What can hang from each mark:
rone: fifum kivoze rasegob
fuluvab: fifum kivoze mefuf rasegob
mefuf: fuluvab tebike
fifum: fuluvab rone
rasegob: fuluvab rone
babad: fuluvab

Known rows, with every way that one mark hangs from another:
rone(kivoze rasegob(fuluvab(fifum mefuf(tebike)))): [ 23.1   3.0  -5.3  -0.1  -3.9 -11.9 -37.3   3.2   6.8  -0.1  15.9   8.4
  -3.3  -4.3   5.5   1.1  -4.4  19.6   6.1 -36.2   7.3  -7.2 -28.1  32.6
   2.5   5.2  22.0]
fuluvab(fifum kivoze mefuf rasegob(rone)): [  2.6 -40.1 -12.5   8.8  25.0  10.5 -35.8  -8.7   9.4  36.8  25.3 -12.2
   6.1   4.6  -6.3  -9.3  41.0   6.0  -8.2   6.2  19.2 -12.5 -13.0 -12.9
  -1.6 -18.2  -5.0]
fifum(rone(rasegob(fuluvab(kivoze mefuf)))): [  7.6  10.5 -18.3   6.2   4.8  -0.8  -4.3  -4.4  -1.3   7.5  -3.7   3.8
  -6.4 -20.5  -2.8  -2.7  -8.4 -20.2   7.8 -18.7  18.4  10.5   5.8  -3.7
   1.7  -1.1   7.8]
rasegob(fuluvab(fifum)): [-22.4 -15.1  -3.8   0.6  -4.0  -6.3  32.9   3.6  -1.4  22.1   4.7  -9.5
  -7.3  -4.6  -2.1 -19.7 -22.8 -37.4 -21.7 -26.5  -2.2   3.4  -4.9  -8.1
  14.3  -3.5  -9.8]
fuluvab(fifum kivoze mefuf(tebike) rasegob(rone)): [ 20.4 -28.9 -16.0   6.8  16.1   8.4 -59.1  -2.4  13.6  20.7  15.3  -6.2
  20.0  22.1  -1.0 -10.9  57.2  17.6   3.7   9.2   8.5 -21.2  -3.2  -7.6
  -7.6 -15.0  -2.3]
mefuf(fuluvab(fifum(rone) rasegob) tebike): [ 19.3  -5.8  -0.4  -4.1 -20.5  -7.2  10.1  17.1  29.8 -17.2 -11.4   5.3
   1.7  19.0  -5.5   6.5  19.2  -5.9   2.3  16.5 -24.3  -9.9  28.1  -7.8
 -13.6  -3.2 -20.8]
fifum(fuluvab rone(kivoze)): [-32.5  36.9   3.9 -12.5 -40.5   0.1  73.2  27.3  -8.0 -20.9 -30.3 -12.7
 -30.9 -21.2   9.2  22.2 -39.6 -20.3 -14.0 -11.9 -23.2  29.5  22.1   8.9
   5.4  16.4 -32.5]
rone(rasegob): [-28.1  11.0  -0.5 -35.2  -9.8   0.4  42.3   5.7 -25.1  -1.8  22.6   7.8
 -29.8  -9.0  -0.2  10.0 -46.7  -5.2 -17.9 -12.4   2.1  23.1  -8.2  -0.6
  23.4  11.7 -19.6]
babad(fuluvab(kivoze mefuf(tebike) rasegob)): [ 22.4   2.0  29.8  21.7  16.1 -15.4 -18.8  -9.7  -8.1   1.9  -5.3  -0.9
  27.1  18.7   1.9  -3.1  10.7  13.8  13.0  37.9  -3.2  -9.5   6.2   8.9
 -18.1  -4.0  37.2]
fuluvab(kivoze mefuf rasegob(rone)): [ -7.2 -20.0 -10.7  -1.8  17.1  21.6 -24.7  -5.7  -7.3  22.4  19.0   1.3
  12.5  -2.6  -3.4   5.1  27.6  -1.8  -6.3   8.5  17.1  -5.7  -7.8 -17.1
   0.8 -14.2  -6.6]
mefuf(fuluvab tebike): [-11.3  13.9   0.6 -31.2 -20.1   2.8  22.4  17.2  -2.0 -29.2 -18.4  14.1
   7.8   4.0  -1.8  -1.4 -24.6 -11.5   6.9  -3.1 -26.8  -0.1  11.7  -8.6
  -0.1   2.1 -16.7]
babad(fuluvab(fifum kivoze mefuf(tebike) rasegob(rone))): [ 25.4  -8.5   6.2  19.2  21.6  -9.0 -53.5 -17.3  15.1  19.6   7.0  -2.5
  26.3  27.7   7.9  -7.1  46.8  14.3  11.7  28.0  -1.3 -22.5 -14.0   3.3
 -19.0  -5.6  14.3]
mefuf(fuluvab(fifum kivoze rasegob(rone)) tebike): [ 16.3 -15.4 -11.9 -11.5   0.1  10.6 -44.1   8.6  37.1  -8.0  -8.7   5.1
  18.6  10.2   8.5  11.4  47.6   0.1   4.6   8.6 -11.5 -27.1   0.4 -17.6
  -4.6  -0.7  -4.4]
babad(fuluvab): [-35.9  20.6  22.3 -12.0  -5.8 -15.1  60.3  -1.4 -25.4   1.3  -0.3  -0.7
  -9.3   3.1   2.5  -2.0 -51.8 -26.1 -13.1  13.9 -17.4  18.2  -3.8   1.4
   8.1  13.6 -11.0]
rasegob(fuluvab): [-33.9   4.8  -3.4 -10.2 -13.0   3.0  44.6   7.6 -18.0   6.2  -5.1   3.4
  -1.2 -14.8  -1.6  -6.9 -37.8 -44.9 -18.3 -24.2  -3.0  11.3  -0.7 -11.5
  16.6   1.3 -12.2]
rone(kivoze rasegob(fuluvab)): [-21.9  21.6  -1.7 -25.2 -20.6   1.5  21.4  11.5 -11.4 -11.9  11.1  15.5
 -22.3 -30.7  11.8  33.1 -48.6 -17.4 -15.0 -32.7   6.6  13.5 -28.0  13.1
  27.5  24.7   6.1]
mefuf(fuluvab(fifum kivoze rasegob) tebike): [ 18.9 -26.2  12.7   3.0   4.4  -3.0 -20.2   9.5  29.2  -8.0 -11.4  -2.5
  13.0  11.8  -0.3   3.3  24.1   8.5   5.1  14.2 -10.6 -21.6  14.1 -11.2
 -10.8  -3.3  18.9]
mefuf(fuluvab(kivoze rasegob(rone)) tebike): [  6.7   5.1 -13.2 -21.8  -6.7  21.0 -34.8  12.5  18.0 -25.1 -18.8  19.9
  24.5  -0.7  11.2  25.2  33.8  -6.8  11.4  11.4 -12.7 -19.6   5.0 -22.3
  -2.2   3.7  -7.4]
rasegob(fuluvab(fifum kivoze mefuf) rone): [ -4.8 -23.7 -28.8  10.5  21.6  10.1 -34.6 -12.5  10.3  34.9   4.6 -10.4
  13.9  -8.5  -2.4 -27.5  26.7 -27.9   0.2 -31.7  14.8 -13.7 -20.2 -16.4
   3.0 -14.6  -3.9]
fifum(fuluvab(kivoze) rone(rasegob)): [-12.9  31.1  -3.0 -10.1 -19.8  -2.9  47.5  12.3  -4.2 -15.3 -27.5  -8.7
 -34.2 -19.5  11.8  16.1 -24.0  -8.2  -2.6  -7.7  -9.8  24.8  27.3  -5.4
   3.6  12.1 -12.4]
rone(fifum kivoze rasegob(fuluvab(mefuf))): [ -7.9  11.6  -1.3  -5.5  -2.6  11.2   4.4 -19.6 -14.1 -21.4  26.6  26.7
 -21.0 -28.9  -7.1  15.4 -42.0  17.6  -0.1 -22.8  27.1   7.9 -37.3  22.0
  26.5  19.5  12.1]

Rows:
[  6.7 -12.4   9.7   0.5   0.8  -1.3  -3.6   6.5 -13.8   3.1  18.6   5.9
  17.1  19.2 -10.1  -7.8   7.4  13.6  -2.7  13.2   1.0  -2.4  10.1   3.2
  -9.2 -17.6   0.0] | fuluvab(mefuf(tebike) rasegob)
[ -3.8  -7.9   1.5   8.6  10.2  15.7 -11.9  -4.1  -1.0  10.8  -6.7  -7.8
  11.3  -8.3   3.0   4.7  30.1   3.3  -1.5  -0.3   2.8  -5.4   3.9 -13.7
 -14.1 -21.5  -1.3] | fifum(fuluvab(kivoze mefuf rasegob(rone)))
[  2.4   3.4 -12.5 -14.9  -5.6  34.2 -26.4  -8.3  17.6 -45.8 -11.3  31.9
  14.7   0.9   1.2  24.9  24.4  10.1  10.8  24.4   0.2 -17.7   0.6 -22.2
  14.7  16.8 -12.0] | mefuf(fuluvab(kivoze rasegob(rone(fifum))) tebike)
[  6.0 -18.9 -17.0  26.5   9.7  -6.7  -0.6  -3.4  10.4  30.3 -11.3 -19.6
   1.8  -3.4  -9.5 -32.2   8.8 -30.7   1.4 -17.2  12.7  -1.0  15.4  -8.9
  -7.8 -12.2   1.9] | rasegob(fuluvab(fifum(rone) kivoze mefuf))
[  1.3   6.9   8.2   7.9  -0.1  -1.6   3.1   7.1 -11.6  -7.2 -33.1 -14.0
  12.3   2.4   0.6 -20.9   0.7  12.9  13.6  -7.2 -12.7   2.9  26.5   2.5
 -20.6 -14.5  10.9] | fifum(fuluvab(kivoze mefuf(tebike)))
[  6.7   0.7  21.7  18.5  -7.0   6.9  16.2 -11.4  -8.1 -26.6   0.2   7.2
   5.6  11.8 -12.4  -7.9   2.9  37.5  -0.1  18.7  -2.9  -3.4  18.4   7.5
  -7.6 -10.8   1.8] | rone(fifum(fuluvab(mefuf(tebike) rasegob)))
[  6.3 -49.3  12.2  21.7  26.0  -3.9  -9.3  -6.7   4.9  37.3  22.3 -20.7
   0.9   8.0 -14.9 -18.3  19.2  14.1  -9.7  12.2  17.4  -8.5   3.3  -5.4
  -8.0 -20.2  19.2] | fuluvab(fifum kivoze mefuf rasegob)
[ 10.1 -12.4 -15.8   1.4  10.8 -10.1  -1.9  -4.5   6.4  22.7  17.0 -13.5
 -29.8   0.2  -9.3 -14.0   0.7  11.4   1.9  -8.3  17.6  12.9   5.6   2.1
   0.8  -3.8  -6.9] | fuluvab(fifum(rone(rasegob)) kivoze mefuf)
[ 16.7 -29.7  35.0  34.1  33.2 -23.3  -5.7 -19.1   6.1  34.0  13.7 -19.1
   6.9  16.5  -7.5 -14.7  10.1   9.0  -3.7  31.3   6.2  -7.6  -8.8   5.5
 -18.3  -8.6  36.0] | babad(fuluvab(fifum kivoze mefuf rasegob))
[  6.2  -2.6  -8.7  11.0   6.0   2.5 -23.8   3.0  -9.4   3.5 -18.9  -1.2
  28.5  -2.4  -4.1 -21.8   7.3 -14.2  13.9 -16.4   5.6  -7.2   9.9  -3.9
  -7.2  -9.9  21.9] | rasegob(fuluvab(kivoze mefuf(tebike)))
[-26.0  -0.3  25.4   5.4 -14.3  10.2  64.4  -6.1 -11.6 -23.0   0.5   2.3
 -18.9  -6.2  -8.8   8.2 -28.6   9.1 -24.4  15.1  -3.8  10.2  15.5  -4.7
  16.4   4.2  -9.4] | rone(fifum(fuluvab(rasegob)))
[-12.4  -2.2  -5.5 -16.2  -1.3  19.8 -13.2   2.7  -8.5   7.8  29.4   9.0
   3.4  -8.9  -0.2  27.4  10.2   5.7 -10.3  -0.8  11.6  -1.1 -28.3   6.0
   6.2  -4.3 -18.8] | fuluvab(mefuf rasegob(rone(kivoze)))
[-11.9  -3.5 -10.7 -15.4 -15.5  -5.4  46.0  10.0  16.6  -4.9  -9.3  -6.2
 -18.6   0.8  -8.3  -9.8 -17.2 -25.3  -6.1  -4.6 -19.7   7.4  17.0 -13.2
  -2.7  -0.6 -40.4] | mefuf(fuluvab(fifum(rone)))
[-21.2 -12.1 -29.6  -2.7   3.2  10.4 -12.5   2.1   9.9  22.9  -5.6  -8.2
   2.8 -12.2   6.2 -10.9  14.8 -43.8 -12.9 -29.1   5.1  -7.1 -13.5 -22.4
  19.0   4.9 -13.7] | rasegob(fuluvab(fifum kivoze) rone)
[ -4.6 -14.8  -6.2   0.6   6.5  -8.6  -2.4  -1.4   6.2  18.2   6.3  -5.7
 -18.5 -16.3   5.8  -4.6 -14.9 -17.8 -10.6 -27.6  13.1   1.0 -13.5  -5.6
  19.3   7.5  18.0] | rone(rasegob(fuluvab(fifum kivoze)))
[  6.4  15.1  16.8   7.7  13.7 -16.6  -6.1  -7.2 -16.7  -1.4 -15.1  -3.2
  19.6  14.3   1.8 -19.9 -11.1   5.2  18.5  22.2 -10.1  -1.8   4.1   9.7
 -12.3   2.7  22.1] | babad(fuluvab(kivoze mefuf(tebike)))
[ 29.1  33.3   8.3   1.0  -9.8 -29.9  -9.5  -2.5   8.5 -10.4   9.4   5.5
 -18.2  14.1   8.9   7.1 -11.8  26.3  13.0   7.0  -9.1   9.2 -13.5  41.6
  -8.0  19.9   0.8] | babad(fuluvab(fifum(rone(kivoze rasegob)) mefuf(tebike)))
[ 21.3  -7.9  -9.8   4.8   5.3 -15.1 -28.6  -7.1   2.3  11.6  20.2   6.4
   3.2   6.7  -2.8 -21.5   3.6   8.1   5.1 -31.6   6.5  -6.6 -15.7  15.0
  -4.0 -10.6  12.6] | rone(rasegob(fuluvab(fifum mefuf(tebike))))
[ 18.3  13.1   6.7   7.9  16.2   0.4 -43.4 -11.7  -0.6   0.9  -1.1   9.6
  35.1  18.3  10.2   8.6  32.5   5.9  15.9  32.1  -4.3 -15.7  -8.5  -1.8
 -14.8   0.4  12.3] | babad(fuluvab(kivoze mefuf(tebike) rasegob(rone)))
[ 19.9   9.0   4.3  16.9  18.1 -28.2   4.2 -16.2   7.0  21.7   7.9 -12.6
 -22.9   7.6  -0.3 -11.9  -8.2   6.3  10.2  12.7   6.2  10.6  -5.1  11.5
  -9.6   6.4   9.9] | babad(fuluvab(fifum(rone(rasegob)) kivoze mefuf))
[ 14.1  47.2  -0.3 -10.4 -31.4  -7.2   8.6  17.9  -5.2 -32.6 -19.7   4.3
 -18.4  -6.7   9.1  21.1 -13.4  28.8  13.4 -16.6 -15.8  19.5  12.0  31.0
 -11.1   6.6 -11.3] | fifum(fuluvab(mefuf(tebike)) rone(kivoze rasegob))
[ 16.6  -4.7  20.8  20.9   5.3  -0.7  -8.5   7.9  -1.3  -2.4 -21.8 -11.0
  17.8   6.7   1.5  -4.2  22.7  23.8   9.7  10.6  -6.3  -7.9  26.8   1.5
 -25.7 -22.1  26.2] | fifum(fuluvab(kivoze mefuf(tebike) rasegob))
[ 14.8  10.5   4.8  15.1  15.8  13.2 -34.4 -28.8  -0.3 -18.5   6.5  23.3
  24.3  17.8  -1.5   5.4  26.9  24.2  14.7  43.5   8.2 -14.9 -11.2   1.4
   4.6  14.1   8.4] | babad(fuluvab(kivoze mefuf(tebike) rasegob(rone(fifum))))
[-21.9  35.6 -11.2 -34.5 -32.0   1.9  43.7  18.5 -11.2 -19.4  10.4   6.6
 -43.9 -19.8   7.4  38.2 -45.6  -6.0 -14.8  -9.0  -0.9  30.6  -2.7  12.4
  26.1  30.0 -31.6] | fifum(rone(kivoze rasegob))
[-43.1  21.9  15.3 -10.9 -27.7  12.8  71.9   1.2 -16.5 -39.6 -11.7   1.4
 -32.4 -22.2   0.2  16.1 -54.4   9.8 -18.3  -5.1  -8.8  20.1  -3.5  13.5
  25.3  23.9 -18.1] | rone(fifum(fuluvab) kivoze)
[ -2.6  -5.4  -4.5  -3.4   6.9   3.5 -10.6   5.0 -18.2   0.3  -8.3  -5.7
  12.3   9.7  -5.5 -19.8  -1.6   8.4  10.2   1.1   3.3   1.4  13.3  -1.2
  -4.8  -7.1   5.3] | fuluvab(kivoze mefuf(tebike))
